What can hang from each mark:
perosu: fevi
vatub: fevi zodet
losa: fevi zodet
kabak: fevi zufum
fevi: kabak losa perosu vatub
zodet: losa
zufum: kabak

Each row was made from one small tree. Brackets hold a mark, then the marks that hang from it, in alphabetical order. Every link used is in the known rows. Write each row's tree.
Known rows:
(kabak zufum): [ 0.29 -1.82 -1.25  0.22  0.33 -0.33  0.33  1.24 -4.03 -0.24  0.73 -1.07
  0.09 -0.85 -0.41 -0.44  0.10  0.06 -1.44 -0.65 -0.55  1.76]
(vatub (zodet (losa (fevi perosu)))): [ 1.64  0.38 -4.44 -1.99  0.35  1.46  3.58 -2.66  4.40 -0.72  0.03 -0.04
  4.36  0.54 -0.56 -1.78  2.77  2.11  0.67  1.38 -5.08 -3.61]
(zodet (losa (fevi kabak))): [ 1.39 -2.07 -0.07 -0.11 -0.19  0.59  1.77 -0.53  1.01 -0.10  0.64 -0.69
  0.83  2.36 -1.32 -1.84  1.09  1.14 -0.28  0.56  1.95 -1.54]
(fevi (kabak zufum) losa perosu): [ 1.36 -2.78  4.35  0.03  1.13  1.14  2.23  0.22 -2.18  0.01  1.47 -2.81
  1.58 -3.54 -2.96  0.50 -0.45 -1.00 -1.26  1.75 -2.15  2.17]
(perosu (fevi vatub)): [-0.47  0.06  1.86 -1.26 -0.22 -2.47  1.07 -0.03  2.90 -1.57  1.30 -2.60
 -2.58  0.16 -0.26 -1.36 -2.01 -1.43  0.91  1.86 -2.01 -0.29]
(zufum kabak): [ 0.30  0.44  2.09  0.09  0.33  0.21  1.20 -0.25 -0.86 -0.07  0.06 -1.17
  1.97  0.13 -1.02 -0.15 -1.03 -0.18 -1.92 -1.31  3.81 -1.18]
(vatub (fevi kabak losa)): [ 0.43 -2.31 -0.55 -2.06  0.45  0.64  0.03 -0.16  0.57 -0.44  0.64  0.29
  5.34 -0.23 -1.82  1.07 -2.09 -0.56 -0.35  1.29 -2.55  0.68]
(zodet (losa (fevi kabak perosu))): [ 1.85 -2.12  1.00 -0.33  0.52  0.99  3.33 -1.02  1.98  0.42  1.10 -1.97
  0.84  0.34 -2.30 -2.40  1.66  0.80 -0.12  1.06 -1.28 -1.54]
(vatub (zodet (losa (fevi (kabak zufum))))): [ 1.81 -1.53 -2.89 -3.06  0.39  1.38  2.63 -1.97 -0.31 -0.55  0.59 -0.57
  3.28  2.04 -0.91 -2.04  1.06  1.92 -1.51 -0.10  0.20 -1.59]
(perosu (fevi kabak (losa zodet) vatub)): [ 0.34 -0.66  6.26 -1.83  0.28 -1.49  2.50 -4.69  3.81 -2.06  1.44 -2.63
 -2.04  0.20 -1.85  0.44 -3.57 -2.19  0.08  2.39  1.76 -0.14]
(zodet (losa fevi)): [ 1.05 -2.44 -3.82  0.77 -0.44  0.12  1.22  0.45  1.04 -1.16  0.33  0.21
  2.01  2.01 -0.73 -1.49  2.55  1.91 -0.15  0.75 -0.25 -2.67]
(fevi losa perosu vatub): [ 0.84  0.09  4.52  1.28  0.43  0.15  0.89  0.34  1.79 -1.97  0.96 -2.92
  3.09 -3.05 -1.88  0.80 -1.06 -0.92  1.60  3.54 -2.36  0.92]
(fevi (kabak zufum) losa): [ 0.95 -3.00  2.89  0.23  0.44  0.81  0.70  0.43 -2.88 -0.50  1.12 -1.45
  1.19 -1.45 -2.23  1.24 -1.09 -0.64 -1.63  1.18  1.16  2.07]
(losa fevi zodet): [ 0.93 -0.99 -1.08 -1.28  0.41 -0.95  2.30 -2.93  1.15 -0.71  0.31  0.11
 -1.83  1.15  0.31 -0.17 -1.06  1.49 -1.29 -1.98  2.66 -2.88]
(fevi kabak perosu vatub): [ 0.84  0.64  8.27 -0.94  0.89 -0.04  1.54 -1.08  0.78  0.27  1.14 -4.32
 -1.28 -1.94 -1.52 -1.59 -2.16 -1.73  1.29  1.32  0.93  1.66]
(vatub (zodet losa)): [ 0.43  1.63 -3.69 -1.39 -0.25  2.51  0.67 -2.77  2.56 -0.95 -0.92  1.57
  5.92  2.06  0.59 -0.52  2.78  1.01  0.92  1.50 -2.60 -0.51]
(vatub (fevi (kabak zufum) perosu)): [ 0.90 -3.30 -0.57 -3.02  1.71  0.06  2.19  0.52 -3.27  1.17  1.64 -2.69
  2.95 -2.66 -1.99 -2.14 -1.31 -0.95 -1.60 -0.75 -5.61  2.29]
(perosu fevi): [-0.65 -0.72 -1.33 -1.45 -0.16 -2.10  1.64 -0.53  2.99 -0.21  1.06 -0.78
 -2.70  0.18 -0.47 -0.79 -0.58 -0.99 -0.25  0.96 -3.66 -1.62]
(losa (fevi vatub)): [ 0.80 -0.22  0.66 -0.19 -0.02 -2.12  0.68  1.12  1.14 -1.64  1.01 -2.52
 -1.23  0.69 -0.21 -1.09 -2.13  1.02  0.57  0.41  2.08 -1.95]
(zufum (kabak fevi)): [-0.63  0.80 -1.03  0.51  0.23 -0.92  1.19 -0.85 -2.60 -0.22  1.17 -1.42
  0.18 -0.38 -1.27 -1.37 -0.83 -1.19 -2.75 -3.15 -0.44 -1.20]
(fevi kabak losa): [ 0.57 -1.07  4.42  0.11 -0.01  1.12  0.21 -0.97  1.08 -0.25  0.41 -0.37
  1.30 -0.46 -1.88  1.74 -1.30 -0.73 -0.25  1.74  1.44  0.43]
(kabak fevi): [-1.01  0.21 -3.02  0.40 -0.18 -0.79 -0.04 -0.41 -1.68 -0.09  1.13 -0.40
 -1.60 -0.52 -0.29 -1.20  0.28 -0.90 -0.60 -1.59 -4.18  0.04]
(perosu (fevi kabak losa)): [ 0.00 -1.54  2.75 -1.55 -0.13 -0.92  1.93 -1.39  3.95 -0.49  1.25 -1.01
 -1.24 -0.25 -2.33  0.89 -1.53 -1.72 -0.31  3.00 -2.23 -1.43]

Which tree is each row?
[ 0.48  2.53 -0.80 -1.44 -0.32  1.83  0.21 -2.43  2.40 -2.21 -0.65 -0.27
  6.02  1.99  0.29 -1.35  1.26  0.61  2.11  2.27 -0.47  0.51]	(fevi (vatub (zodet losa)))
[ 1.13 -0.22  8.29  0.16  0.72  0.82  1.42 -0.80  1.82 -1.01  1.31 -3.80
  1.31 -2.72 -2.55  0.31 -2.15 -1.60  1.35  3.38  0.37  1.58]	(fevi kabak losa perosu vatub)
[ 0.32 -2.40 -1.80  0.91  1.24 -0.39  2.96 -2.97 -3.57 -1.36  1.92 -1.98
  0.59 -3.74 -2.20 -0.19  0.23 -1.19 -2.38 -1.01 -6.27  1.51]	(kabak (fevi (losa zodet) perosu) zufum)
[ 1.18 -0.97  2.55 -2.46  0.67 -0.69  2.70 -4.18  1.43  0.31  0.57 -0.93
 -3.25  1.41 -0.37 -0.71 -2.66  0.77 -1.57 -2.29  5.22 -2.47]	(losa (fevi kabak) zodet)
[ 1.78 -3.43  2.28 -1.50  1.28 -0.82  3.65  0.67 -1.75  0.92  1.95 -3.76
 -2.64 -2.27 -2.29 -1.95 -1.27  0.31 -2.09 -0.81 -0.87 -0.77]	(losa (fevi (kabak zufum) perosu))
[ 1.58 -2.84  4.77 -0.73  1.51  1.27  3.39 -3.61 -1.88 -0.28  1.08 -2.42
  0.76 -2.91 -2.79  0.62 -0.91 -1.00 -1.93  0.29  0.41  1.99]	(fevi (kabak zufum) (losa zodet) perosu)
[-0.18  0.31  1.43  1.52  0.49 -1.20  0.93  0.24  0.15 -2.07  2.05 -3.28
  0.93 -3.39 -2.30 -0.37 -0.93 -1.74  1.07  1.84 -6.46  1.16]	(kabak (fevi losa perosu vatub))
[ 0.47 -2.56 -2.94 -1.13  0.91  0.51  1.30  0.45  1.55 -0.83  0.80 -0.21
  6.72 -2.76 -1.84  0.95 -0.03 -0.35  0.47  2.13 -8.21  0.11]	(vatub (fevi losa perosu))
[ 1.29 -0.07  9.09 -0.45  1.10  1.19  2.52 -4.32  1.78 -1.37  0.94 -3.56
  1.03 -2.14 -2.22  0.54 -2.79 -1.47  0.64  2.03  2.57  1.75]	(fevi kabak (losa zodet) perosu vatub)
[ 1.64 -0.99  3.87 -2.33  1.27 -0.42  4.45 -4.38  2.18  0.86  1.00 -2.41
 -3.20 -0.77 -1.27 -1.28 -1.86  0.38 -1.30 -1.48  2.03 -2.62]	(losa (fevi kabak perosu) zodet)
[ 1.51 -1.38  3.45 -1.56  0.84 -0.55  3.29 -0.80  2.23  1.20  1.36 -2.46
 -2.98 -1.22 -1.70 -1.36 -1.50  0.29 -0.62 -0.29 -0.53 -2.41]	(losa (fevi kabak perosu))
[ 1.06  0.61  3.99 -2.59  0.64  1.17  0.72 -1.65 -0.72 -1.94  0.77 -2.39
  3.71 -0.89 -1.30  0.72 -2.98 -0.49 -0.03  1.89  1.39  2.17]	(fevi (kabak zufum) losa (vatub zodet))
[ 0.41 -3.46 -1.91 -2.79  1.08 -0.33  0.53  0.82 -4.15  0.57  1.22 -1.35
  2.92 -0.52 -1.17 -1.44 -1.78 -0.56 -1.78 -1.43 -2.03  2.25]	(vatub (fevi (kabak zufum)))
[ 1.54 -2.92  1.34 -2.24  1.03 -1.05  3.03 -2.98 -2.46  0.04  1.15 -1.97
 -2.83  0.54 -0.91 -1.18 -2.25  0.90 -3.09 -3.22  4.82 -1.07]	(losa (fevi (kabak zufum)) zodet)
[ 1.00 -4.11 -1.20 -2.63  1.32  0.76  1.52 -2.66 -3.06 -1.03  0.88 -0.34
  4.66 -0.85 -1.77  0.76 -2.51 -0.42 -2.43 -0.65 -0.26  2.15]	(vatub (fevi (kabak zufum) (losa zodet)))
[ 0.87  0.09 -0.93 -5.07  1.30  1.95  2.29 -3.13  3.91 -0.02  0.28  0.20
  7.77 -1.92 -1.75  0.78 -1.80 -0.40  0.39  1.91 -7.38 -0.27]	(vatub (fevi kabak losa perosu) zodet)
[ 0.16  1.64  4.05 -3.95  0.04 -0.64  2.00 -3.46  6.27 -1.97  0.98 -1.93
  1.29  0.26 -1.41  0.46 -3.78 -1.48  1.30  3.89 -1.88 -1.29]	(perosu (fevi kabak losa (vatub zodet)))
[ 1.22  2.15  6.50 -2.76  0.83  1.84  1.94 -3.38  4.15 -1.14  0.59 -2.69
  3.91 -2.13 -1.81  0.78 -2.49 -0.99  1.92  3.37 -1.50  0.68]	(fevi kabak losa perosu (vatub zodet))
[ 0.08 -2.87  1.53 -2.24  0.49 -1.86  2.45 -0.37 -0.97  0.51  1.78 -2.42
 -3.64 -0.45 -1.64 -1.61 -1.40 -1.70 -1.96 -0.11 -1.59  0.44]	(perosu (fevi (kabak zufum)))
[ 0.15 -2.03  4.20 -2.05  0.35 -2.79  1.78  0.04 -1.21 -0.72  2.18 -4.52
 -3.76 -0.44 -1.51 -2.24 -3.14 -2.05 -0.63  1.03 -0.03  1.45]	(perosu (fevi (kabak zufum) vatub))
[ 0.39 -2.25 -4.07 -1.78  0.67  0.33  0.76 -2.76  0.63 -1.79 -0.04  1.46
  6.13 -0.11 -0.56  1.71 -1.20  0.26 -0.84  0.29 -2.77  0.01]	(vatub (fevi (losa zodet)))
[ 2.05 -2.95  3.16 -2.22  1.70 -0.57  4.77 -3.20 -1.68  0.62  1.69 -3.38
 -3.00 -1.65 -1.71 -1.78 -1.85  0.38 -2.84 -2.09  1.53 -0.81]	(losa (fevi (kabak zufum) perosu) zodet)
[ 1.10  0.05  4.95  0.65  0.79  0.44  2.01 -3.28  1.96 -2.28  0.69 -2.70
  2.44 -2.43 -1.37  0.90 -1.46 -0.63  1.01  2.07  0.15  1.31]	(fevi (losa zodet) perosu vatub)
[ 0.58  0.81 -1.00 -6.16  1.47  1.25  2.47 -3.57  3.09  1.24  0.13 -0.34
  5.14 -1.11 -0.64 -1.39 -2.05 -0.50  0.32 -0.08 -6.33 -0.27]	(vatub (fevi kabak perosu) zodet)
[-0.48  3.64 -0.43 -2.46  0.70 -0.41  1.69 -2.78  1.56 -0.99  1.31 -2.60
  0.99 -2.12 -0.20 -2.16 -1.57 -1.24  1.17  0.12 -6.97  0.16]	(kabak (fevi perosu (vatub zodet)))
[ 1.84  0.43 -0.47 -3.19  0.58  1.82  4.10 -3.56  4.47  0.23  0.36 -0.72
  3.25  0.84 -1.42 -2.21  1.27  1.37  0.29  1.20 -2.75 -2.70]	(vatub (zodet (losa (fevi kabak perosu))))
[ 1.28 -1.70  6.33 -0.32  0.84  0.30  1.11 -2.50 -2.88 -2.10  1.08 -3.17
  0.98 -1.09 -1.77  0.59 -3.03 -1.05 -1.04  0.63  5.39  3.00]	(fevi (kabak zufum) (losa zodet) vatub)
[ 0.23  1.78  1.60 -3.83 -0.23 -0.08  2.30 -4.01  5.28 -1.43  0.63 -1.69
  1.99  2.42 -0.92 -2.46 -0.53 -1.08  1.76  3.23 -1.78 -0.61]	(perosu (fevi kabak (vatub (zodet losa))))
[ 1.30  2.20  0.48 -3.15  0.78 -0.79  2.85 -1.82  4.55 -1.22  0.73 -2.64
  1.31 -1.00  0.00 -1.37 -2.10  1.30  1.28  1.03 -2.36 -2.95]	(losa (fevi perosu (vatub zodet)))
[ 0.03  2.51 -2.69 -1.15  0.34  0.83  1.90 -3.09  1.47 -1.74  1.02 -2.19
  4.11 -0.61 -0.86 -3.11  1.57 -0.73  1.82  1.32 -7.56  0.79]	(kabak (fevi perosu (vatub (zodet losa))))
[ 0.29 -3.65  1.45 -1.12  0.25 -1.27  2.27 -0.13  0.13 -0.70  1.93 -2.10
 -1.35 -1.14 -2.76  0.40 -1.28 -1.60 -1.90  1.96 -2.81 -0.02]	(perosu (fevi (kabak zufum) losa))
[ 0.82 -1.03 -1.89 -5.94  1.86  0.94  2.68 -2.35 -0.69  0.95  0.82 -1.27
  5.27 -2.05 -1.06 -1.82 -1.63 -0.25 -1.15 -0.47 -6.76  1.17]	(vatub (fevi (kabak zufum) perosu) zodet)
